Known rows, with every way that one mark hangs from another:
(J579 (J114 J498) (J863 J468)): -0.25	+1.25	-3.10	+1.31	+0.18	+4.08	+2.27	-2.43	+0.24	-0.46	+0.37	+1.69	+0.66	+0.38	-1.53	+1.78	+2.20	+2.80	-1.01
(J863 J468): -0.83	+1.24	-1.81	+0.28	-0.36	+1.11	+1.73	-1.33	-0.10	+0.24	+1.32	+1.25	-1.02	+1.16	-1.35	+0.11	-0.78	+1.25	+1.12
(J579 J572 J863): -2.15	-1.73	+1.55	+1.24	-0.51	+1.93	+0.60	-0.07	+0.16	+0.45	+1.54	+0.78	+1.30	+0.81	-0.95	+0.66	+0.09	+0.97	-1.11
(J468 (J572 J498 J579) J863): +2.48	+1.91	+0.08	+0.24	-1.39	-2.00	-0.14	+0.42	+1.22	+1.72	+1.06	+2.94	-1.85	-2.80	+0.43	+2.18	+0.06	+1.28	-0.94
(J863 J468 J498 (J579 J572)): -1.64	+1.10	-0.27	-1.52	+0.71	+2.36	+1.41	+0.00	-1.27	-0.82	+2.69	-1.08	-1.14	+2.26	-1.88	-0.42	-0.01	-0.33	+2.85
(J863 (J468 J572) J498 (J579 J114)): -0.43	+2.98	-0.58	-2.56	-0.21	+0.81	+1.18	-1.47	+0.22	-2.22	+0.64	-0.73	+1.69	-0.20	-1.04	+1.19	+0.59	+0.38	+1.78
(J572 J498): -0.03	-0.52	-1.25	+1.24	-1.32	-0.35	+0.81	+0.38	+1.22	+0.90	-0.11	+2.08	-0.98	-0.73	-0.61	+0.66	-0.10	+1.57	-1.60
(J114 J468 J498): -0.54	+0.59	-3.37	+1.21	+2.19	+1.52	-2.74	-1.36	+0.31	+0.55	+1.78	+1.53	+0.55	+2.44	-2.06	-0.79	+0.95	+3.08	+0.99
(J863 J579): -0.98	-0.98	+0.93	-1.22	-0.82	-1.56	+0.26	-0.59	+0.81	-0.78	+0.97	+0.86	+0.74	+0.97	-1.05	+0.95	-1.09	+1.40	-0.49
(J572 (J579 J114)): -0.88	-0.45	-1.25	-0.71	+1.05	+0.70	+1.28	-1.37	+1.07	+1.05	+0.97	+1.70	+0.79	-1.85	+1.07	+0.72	+1.11	+2.28	-1.20
(J468 J572 (J863 (J579 J114))): +0.57	+0.52	+1.01	-2.30	-1.06	-2.92	-0.09	-0.88	+1.34	-2.95	+0.69	+1.28	+1.78	-1.73	-0.58	+1.48	-0.04	+1.02	+0.63
(J579 (J114 J498) J572 (J863 J468)): -1.07	+0.94	-1.70	+0.85	+0.71	+5.75	+2.22	-2.04	-0.31	-1.03	+1.23	+0.69	+0.85	+0.87	-1.71	+1.07	+3.17	+1.93	-0.36
(J579 J863): -1.32	-1.48	+0.34	+1.66	-1.34	+0.31	+0.79	-0.24	+0.71	+1.01	+0.60	+1.54	+1.19	+0.15	-0.76	+1.33	-0.87	+2.00	-1.90
(J572 (J579 (J114 J468) (J863 J498))): -2.98	-0.24	-3.25	+1.72	+1.66	+1.80	-0.11	-0.75	+0.34	+2.72	+2.23	+1.01	+1.97	-1.03	-0.09	+1.83	+1.76	+1.79	-0.68
(J572 J498 (J579 J114)): -0.19	-0.41	-2.08	+0.16	-0.31	+0.44	+2.00	-0.59	+1.80	+1.59	+0.29	+2.42	-0.33	-3.13	+0.82	+1.88	+2.06	+2.01	-2.88
(J114 J468 J579): -2.07	+0.77	-1.84	+0.23	+0.09	-1.76	-0.97	-1.86	+1.90	-0.47	+2.82	+2.37	+1.82	+1.65	-1.31	-1.33	-1.67	+3.12	-0.15
(J468 (J572 (J579 J114)) J863): +1.10	+1.37	-0.22	-1.18	+0.41	-1.12	+0.04	-1.17	+1.17	-0.19	+1.22	+2.06	+0.80	-3.03	+1.13	+0.97	+0.75	+1.89	+0.38
(J114 (J468 (J572 J498) J863) J579): +0.73	+2.47	-1.60	+0.92	-2.06	-3.91	-1.79	-0.60	+2.70	-0.84	+2.22	+3.52	+0.49	-1.05	-1.64	+0.24	-1.29	+1.88	-0.32
(J863 J468 J498 (J579 J114 J572)): -2.41	+0.92	-1.36	-2.13	+1.16	+2.92	+2.16	-0.80	-0.67	-1.78	+1.97	-0.91	+0.26	+1.15	-1.33	-0.14	+1.55	-0.11	+2.31
(J572 J498 (J579 (J114 J468) J863)): -2.17	-0.95	-3.06	+2.58	-0.77	+0.40	+0.91	-0.81	+2.04	+2.33	+1.24	+2.91	+1.41	-2.66	-0.50	+3.96	+2.80	+1.28	-3.73
(J863 J498 J579): -0.76	-0.32	-0.14	-1.26	+0.31	-0.46	-0.12	+0.63	-0.08	+0.15	+1.20	-0.11	+0.00	+1.18	-0.63	-0.11	-1.12	+1.34	+0.92
(J468 (J572 J498 (J579 J114 J863))): +0.11	+0.70	+0.96	+0.82	-2.10	+0.44	+1.30	-0.72	+2.19	+1.05	-0.70	+2.28	+2.18	-4.09	+0.62	+4.58	+2.44	+1.18	-4.32

Rows:
-1.26	-0.05	-4.08	+0.79	+3.39	+2.37	-2.04	-1.19	+0.17	-1.18	+2.80	+1.84	+0.31	+1.31	-1.94	-1.63	+2.89	+2.31	+2.58 -> (J579 (J114 (J468 J863) J498) J572)
+0.65	+2.98	-1.18	+0.18	+2.48	+1.34	-3.66	-1.94	+0.64	+1.03	+1.73	+1.48	+1.59	+0.86	-0.80	+0.74	+1.79	+2.58	+0.70 -> (J114 (J468 (J572 J579)) J498)
-0.68	+1.14	+0.06	+2.40	-1.77	-0.37	-1.38	-0.50	+1.88	+2.36	+1.37	+2.24	+1.84	-1.73	-0.94	+4.34	+1.52	+0.58	-3.01 -> (J114 (J468 (J572 J498 (J579 J863))))
+0.50	+2.36	+0.18	+1.83	-3.62	+0.81	+1.85	-0.57	+1.12	+0.35	-0.11	+1.75	+0.34	-1.28	-1.66	+3.60	+0.42	+0.29	-1.99 -> (J579 (J863 (J468 (J572 J498))))
-1.45	+1.21	-1.60	-0.02	+2.19	+1.91	-2.16	-1.82	+0.78	-1.29	+3.45	+1.68	+1.56	+3.09	-2.07	-2.49	+0.68	+3.68	+0.86 -> (J114 J468 J498 (J579 J572))
-0.91	-1.25	+1.14	-0.86	-1.33	-0.14	+0.73	+0.65	+0.86	-0.94	+1.08	+0.96	-0.47	+0.30	-1.43	+1.33	+1.08	-0.10	-1.25 -> (J863 (J579 (J572 J498)))
-0.16	+2.97	-0.14	+0.77	-1.09	+2.12	+0.92	-0.32	-0.64	+0.69	+1.10	-0.24	+0.88	+0.31	-1.11	+1.47	-0.54	+0.81	+0.89 -> (J579 (J863 (J468 J572) J498))
-2.33	-0.37	-1.89	-0.24	+1.88	-0.56	-2.14	+1.06	-0.69	-0.31	+4.15	+0.17	-0.64	+2.18	-2.18	-0.85	-0.14	-0.06	+3.88 -> (J114 (J468 (J863 J498 (J579 J572))))
-0.47	+0.02	+0.60	-0.08	-1.48	+0.08	+1.25	-0.32	+1.79	-0.69	+1.66	+2.21	-0.03	+0.07	-0.62	-0.85	-0.55	+2.27	-2.04 -> (J114 (J579 (J572 J498)))
-1.75	-0.98	-1.77	+1.09	+0.23	+1.98	+1.27	-0.05	+0.35	+0.82	+0.26	+0.37	+1.69	-0.97	+0.02	+0.59	+0.61	+2.31	-0.98 -> (J579 J114 (J863 J498))
-0.91	+1.22	-1.24	-2.10	+1.33	+3.78	+1.67	-2.26	-0.24	-2.98	+1.46	+0.20	+0.50	+1.73	-2.03	+0.59	+2.90	+1.29	+0.98 -> (J863 J468 (J579 (J114 J498) J572))
-0.28	+2.26	+1.12	+0.71	-2.24	+1.16	+1.16	-1.52	+0.55	-0.23	+0.69	+0.88	+1.48	+0.10	-1.54	+2.53	-0.31	+0.78	-0.37 -> (J579 (J863 (J468 J572)))
-1.34	+1.85	-0.27	+1.46	+0.76	+0.81	-2.23	-0.51	+0.07	+2.79	+2.25	+0.30	+2.20	-0.06	-0.46	+2.06	+0.53	+1.22	+0.08 -> (J114 (J468 (J572 (J579 (J863 J498)))))
+1.62	+1.72	+0.87	-0.67	+0.09	-1.64	-0.77	-0.41	+0.46	+1.06	+1.74	+2.20	-0.47	-1.66	+0.68	+0.96	-0.73	+1.75	+0.66 -> (J468 (J572 J579) J863)
-0.38	+1.60	-1.18	-1.59	+1.55	+0.20	-2.95	-2.24	+1.38	-2.91	+0.79	+0.72	+3.77	+0.89	-2.03	+1.24	+2.48	+2.00	+0.49 -> (J863 (J579 (J114 (J468 J572) J498)))
+0.20	+3.30	+0.42	-1.96	-0.52	+0.22	+0.28	-0.73	-0.43	-1.16	+1.19	-0.76	+0.42	+1.15	-1.47	+1.10	-0.79	+0.33	+2.36 -> (J863 (J468 J572) J498 J579)
+0.45	+1.51	+1.69	+0.39	-0.20	+1.27	-0.31	+0.01	-0.13	+2.42	+1.10	+0.38	+1.32	-1.06	+0.65	+2.06	-0.13	+1.56	-0.86 -> (J468 (J572 (J579 (J863 J498))))
+1.12	+1.63	+0.76	+0.01	+0.58	+2.68	-0.24	-2.14	+0.98	+0.38	+0.00	+1.50	+2.90	-1.82	+0.59	+2.95	+2.75	+3.30	-2.71 -> (J468 (J572 (J579 (J114 J498) J863)))
+0.03	+1.90	-0.59	+1.21	-3.06	+1.45	+2.62	-1.21	+1.90	-0.88	-0.60	+1.73	+1.63	-2.60	-1.22	+3.81	+2.05	+0.40	-2.55 -> (J579 J114 (J863 (J468 (J572 J498))))
-2.60	-0.39	-0.61	+2.38	-1.94	+0.01	+0.21	-0.65	+2.04	+0.18	+2.69	+2.58	+1.72	+0.48	-2.19	+1.17	+0.33	+1.60	-2.87 -> (J114 J468 (J579 (J572 J498) J863))
-2.01	+0.74	-0.72	+1.24	+0.14	+4.26	+2.01	-0.03	-1.45	+1.05	+2.30	-0.41	-0.55	+1.53	-1.58	+0.34	+0.10	+0.25	+1.41 -> (J579 J572 (J863 J468 J498))
-1.21	+0.63	-0.93	-0.71	-1.26	-2.02	-1.58	-1.17	+2.67	-2.04	+0.34	+1.24	+3.08	-1.37	-1.84	+2.76	+2.37	+0.12	-1.53 -> (J863 (J579 (J114 (J468 (J572 J498)))))
+1.46	+1.93	-0.54	-0.17	+0.58	-0.83	-1.47	+0.75	-0.21	+0.41	+1.42	+0.64	-0.60	-0.37	-0.23	-1.08	-1.64	+1.60	+2.93 -> (J468 J572 (J863 J498))
+0.60	+1.45	-2.17	+1.80	-1.04	-2.54	-2.45	+0.32	+1.72	+0.39	+1.52	+2.56	-0.25	-1.07	-1.80	+1.10	+0.06	+0.57	+0.96 -> (J114 (J468 (J572 J498) J863))
+1.28	+2.49	-2.19	+1.04	+1.64	-0.08	-4.12	-0.93	+0.51	-0.64	+1.86	+2.13	+0.66	+1.28	-1.95	-0.48	+0.49	+2.58	+2.61 -> (J114 (J468 J572 J863) J498)
-1.50	-0.01	-3.17	+0.28	+1.05	-2.31	-1.95	+0.86	-0.10	+0.25	+3.25	+1.04	-0.75	+1.47	-2.09	-0.19	-1.13	+0.82	+3.25 -> (J114 (J468 (J863 J498 J579)))
-0.16	+2.61	+0.03	+1.01	-0.50	+0.07	-2.59	-2.80	+1.77	-1.30	+1.81	+2.40	+3.94	+1.36	-1.91	+1.04	-0.18	+4.02	-1.67 -> (J114 (J468 J572) J498 (J579 J863))
